Each row was made from one path, in order. Every step used is in the known rows, and no mark comes twice. Write each row's path.
Known rows
F > G > Q: 26.4  -31.2  0.2  -68.3  28.4  -22.7  -5.9  -4.9  -7.7  27.6  17.2  -23.9  49.3  -11.6  -0.8  -35.6  -42.1  -29.7  5.0  -1.4  -4.4
Q > P: 2.2  -28.0  -7.5  -13.7  1.7  -30.1  12.2  -17.4  24.8  -16.7  11.6  -7.2  13.2  -14.6  -27.2  -11.7  -3.8  -18.7  -24.3  3.6  -26.7
F > R > C > G > Q > P: 15.3  -15.3  13.3  -32.5  -5.4  -22.0  40.7  11.5  20.4  25.6  19.4  -21.0  14.3  0.6  13.1  -1.0  -7.5  -26.4  -6.2  22.6  -0.2
F > P: -13.2  -12.1  -2.0  -20.5  31.3  -31.4  -19.3  -13.6  -15.0  13.6  6.0  7.9  40.1  -34.4  -25.9  -22.7  -26.1  -14.7  -1.4  -9.2  -1.4
Q > P > E > R: -1.8  -28.2  -13.8  -44.6  25.3  -45.0  -16.3  -28.1  3.7  -32.1  12.2  0.7  7.6  -26.2  -51.2  -48.8  -62.3  -12.8  -35.4  -17.8  -38.9
R > F > G: 16.7  -40.0  -0.9  -49.1  43.5  -38.8  -30.5  13.3  5.9  22.9  27.2  0.5  63.8  -25.5  3.0  -23.6  -14.0  -13.2  4.2  -24.9  -16.2
F > P > Q: -1.8  -12.7  -22.3  -15.6  54.0  -34.1  -35.9  -8.8  6.2  15.2  20.9  0.6  49.5  -40.9  -4.5  -44.4  -14.3  -16.3  -22.7  -6.3  25.0
F > R > C > G > Q: 26.0  -19.1  22.5  -58.1  18.2  -27.8  30.2  6.5  10.2  39.5  25.6  -26.0  43.8  -1.1  17.8  -16.8  -31.9  -39.2  8.5  20.8  29.0
P > F > G > Q: 28.1  -21.3  -5.1  -60.8  30.9  -20.0  -14.6  -11.9  -1.9  35.2  18.0  -25.6  47.7  -16.1  11.4  -34.3  -34.0  -35.4  2.5  14.3  -0.3
Q > P > F > R > C: 33.0  -16.7  -3.8  -5.6  10.9  -19.9  7.8  5.6  35.8  31.3  19.9  -19.6  40.3  -9.2  11.8  6.7  18.3  -32.8  -0.7  22.2  -1.0
E > R > C > G > Q > P: 13.0  -14.3  13.5  -34.2  3.4  -25.9  38.4  1.2  11.7  16.4  16.0  -19.1  10.8  -5.0  -0.8  -12.1  -31.0  -27.9  -12.5  14.2  -2.5
P > F: 10.9  -17.6  -18.3  -16.1  30.3  -33.7  -29.9  -47.1  31.3  -4.1  17.4  -9.9  40.0  -30.8  -10.8  -28.6  -5.7  -40.2  -19.6  24.9  -0.8
G > Q > P > F: 12.9  -6.7  -16.4  -16.1  13.1  -22.5  -4.0  -32.8  26.2  13.9  17.7  -19.4  19.6  -19.4  2.7  -17.1  -7.9  -37.5  -19.5  34.3  -6.5
C > G > Q: 13.3  -22.2  18.6  -64.0  21.8  -34.0  21.6  -13.7  6.2  18.9  22.7  -19.9  39.4  -7.9  1.9  -31.4  -45.5  -37.8  -0.7  15.9  23.2
P > E: 5.0  -30.7  -14.2  -45.9  32.9  -52.8  -18.5  -9.8  -0.1  -16.0  14.8  -4.4  32.5  -20.7  -42.0  -42.4  -37.9  -12.0  -35.1  -7.0  -30.2
G > Q > P > E > R > C: 28.7  -19.4  0.7  -31.8  27.5  -33.2  12.2  4.0  -3.4  17.9  14.9  -19.2  29.3  -12.4  -25.6  -23.9  -54.8  -22.6  -15.4  -9.1  -14.0
G > F: -0.7  -23.0  -4.7  -25.1  46.4  -45.7  -7.1  -17.2  19.4  24.4  13.3  -17.6  49.0  -26.4  -5.3  -30.9  -48.7  -25.0  -22.0  -5.8  1.4
R > C > G: 15.5  -20.4  29.9  -29.3  29.5  -44.5  23.9  6.0  22.1  12.9  18.6  -8.7  45.7  -15.4  9.4  -12.7  -6.5  -36.0  -9.2  17.2  26.3
G > Q: 19.2  -29.4  -2.5  -57.6  20.0  -26.5  7.0  -25.8  1.8  14.6  20.1  -24.0  43.4  -8.8  -21.5  -33.7  -54.0  -33.4  -0.6  1.9  4.6
R > F: 6.0  -38.6  -3.3  -34.2  36.1  -47.3  -13.6  -10.5  18.7  13.1  39.1  2.6  59.6  -20.5  -23.5  -17.2  -34.6  -15.8  0.2  -29.5  -0.8
F > R > C > G: 17.3  -21.3  28.4  -33.1  20.3  -38.7  21.8  12.9  31.3  18.1  21.6  -8.1  43.8  -10.5  21.4  -6.3  7.8  -35.8  -1.9  22.4  25.3

Which path is each row?
12.6  -25.5  -17.3  -28.4  10.6  -24.0  -28.0  -29.7  47.1  1.1  23.1  -7.9  37.3  -19.9  6.4  -15.8  18.4  -34.6  -4.0  26.4  -5.2 => P > F > R
4.5  -10.8  21.7  -23.7  49.8  -49.5  17.7  10.2  20.7  46.7  15.8  -19.1  51.0  -22.3  26.2  -18.4  -37.3  -31.1  -18.3  9.2  26.1 => R > C > G > F
16.4  -11.6  1.5  -22.6  46.4  -39.8  -2.4  8.3  -10.9  30.8  10.3  -11.4  40.0  -25.3  -19.9  -26.3  -61.5  -18.2  -14.7  -16.1  -6.1 => G > F > P > E > R > C
4.6  -29.3  -7.9  -34.8  21.7  -32.6  -11.5  -9.1  38.9  21.3  18.9  -13.4  44.0  -16.7  10.1  -17.1  -11.6  -23.9  -4.7  4.2  -3.4 => G > F > R
3.2  -30.0  -6.0  -52.1  35.6  -48.3  -12.0  -3.1  1.7  14.4  38.4  0.8  34.7  -18.4  -29.2  -30.7  -73.0  -7.8  -9.8  -36.4  -17.4 => G > Q > P > E > R > F
-0.8  -22.3  -1.5  -55.6  24.7  -45.0  -3.9  -18.8  -0.9  -18.3  14.7  -4.7  5.8  -21.2  -33.8  -48.7  -68.0  -17.0  -31.3  -8.6  -25.9 => C > G > Q > P > E > R
-15.4  -11.7  -0.1  -48.6  48.0  -51.9  -23.4  -14.4  -14.4  -0.4  9.1  5.9  21.0  -37.3  -27.8  -53.3  -77.6  -11.8  -27.5  -16.9  -13.7 => C > G > F > P > E > R
5.3  -9.0  28.4  -36.1  37.2  -47.4  12.3  12.0  0.7  16.4  14.7  -0.4  34.2  -23.4  3.0  -23.8  -31.7  -26.8  -13.2  7.9  18.4 => F > P > E > R > C > G
24.2  -21.9  -1.2  -23.0  28.7  -36.8  6.7  1.6  3.4  6.9  12.8  -12.9  28.7  -17.0  -31.2  -22.5  -44.7  -20.7  -20.4  -11.7  -18.7 => Q > P > E > R > C
13.1  -17.6  26.7  -39.9  34.9  -49.8  15.5  5.7  12.8  5.1  17.4  -5.2  34.9  -19.3  -0.6  -26.4  -29.8  -31.3  -17.4  9.1  15.8 => P > E > R > C > G
-14.9  6.3  17.1  -14.5  49.1  -39.6  2.0  17.3  -14.6  59.5  6.5  -1.5  45.2  -34.7  16.9  -14.6  -37.0  -17.4  -3.4  1.7  23.7 => R > C > G > F > P
36.6  -14.4  -2.7  -14.5  8.8  -15.6  13.1  8.4  29.6  42.5  21.1  -25.6  40.1  -5.2  16.2  5.6  7.2  -35.5  4.3  24.0  4.0 => G > Q > P > F > R > C
2.3  -38.3  -4.4  -42.0  40.9  -46.9  -22.6  -23.6  15.2  1.7  38.0  7.3  50.2  -26.5  -33.3  -29.9  -61.3  -16.0  -1.2  -40.7  -5.6 => E > R > F
-8.4  -2.0  -10.9  -15.4  65.9  -41.8  -27.3  5.6  7.8  38.2  20.8  -3.0  50.5  -43.8  22.3  -43.4  -23.4  -16.4  -26.5  0.2  39.0 => C > G > F > P > Q
16.1  -11.0  25.0  -21.2  14.9  -35.3  24.0  13.7  36.9  23.5  21.8  -9.5  32.8  -12.0  32.7  0.9  20.1  -36.6  -6.8  35.5  22.2 => Q > P > F > R > C > G
0.9  -32.9  -13.8  -53.3  36.6  -48.8  -28.3  -35.9  1.2  -34.3  13.4  1.4  22.2  -29.8  -54.5  -57.5  -70.4  -17.0  -30.9  -21.5  -30.3 => P > E > R
31.9  -19.9  1.6  -37.6  30.5  -31.3  7.4  15.3  -7.6  24.4  13.2  -19.3  32.1  -13.2  -15.6  -24.8  -49.5  -20.5  -12.7  -9.6  -18.1 => F > G > Q > P > E > R > C
17.8  -19.7  -11.5  -27.1  28.2  -25.6  -30.8  -4.9  16.6  11.9  10.8  -9.8  35.3  -29.2  15.9  -22.9  15.4  -26.3  -15.8  16.7  -24.9 => Q > P > F > G
-14.6  -13.4  0.1  -22.4  39.7  -38.1  -21.2  2.7  -15.4  36.7  23.1  14.0  51.4  -33.7  -16.9  -13.4  -34.9  -6.6  9.4  -26.1  4.3 => R > F > P
9.4  -20.9  -17.8  -19.3  0.3  -20.3  -16.3  -22.1  49.4  2.7  20.8  -8.3  23.8  -16.2  10.2  -6.4  28.4  -30.5  -7.7  30.5  -14.0 => Q > P > F > R
13.3  -24.1  -2.2  -43.7  10.9  -23.0  11.4  3.9  4.1  22.4  21.3  -15.0  19.4  -9.8  -3.6  -17.2  -34.4  -15.9  -5.8  -6.7  -23.0 => E > R > F > G > Q > P
3.9  -16.7  -2.0  -49.0  15.8  -45.8  14.2  11.6  -3.2  4.5  16.8  -12.4  10.3  -9.1  -17.7  -30.0  -35.7  -10.8  -35.0  9.8  -26.6 => C > G > Q > P > E
11.1  -34.2  -4.0  -53.6  41.5  -41.5  -30.9  17.9  -2.0  15.8  25.4  3.5  43.3  -26.5  -3.8  -30.6  -31.6  -5.4  -7.4  -31.3  -32.6 => Q > P > E > R > F > G
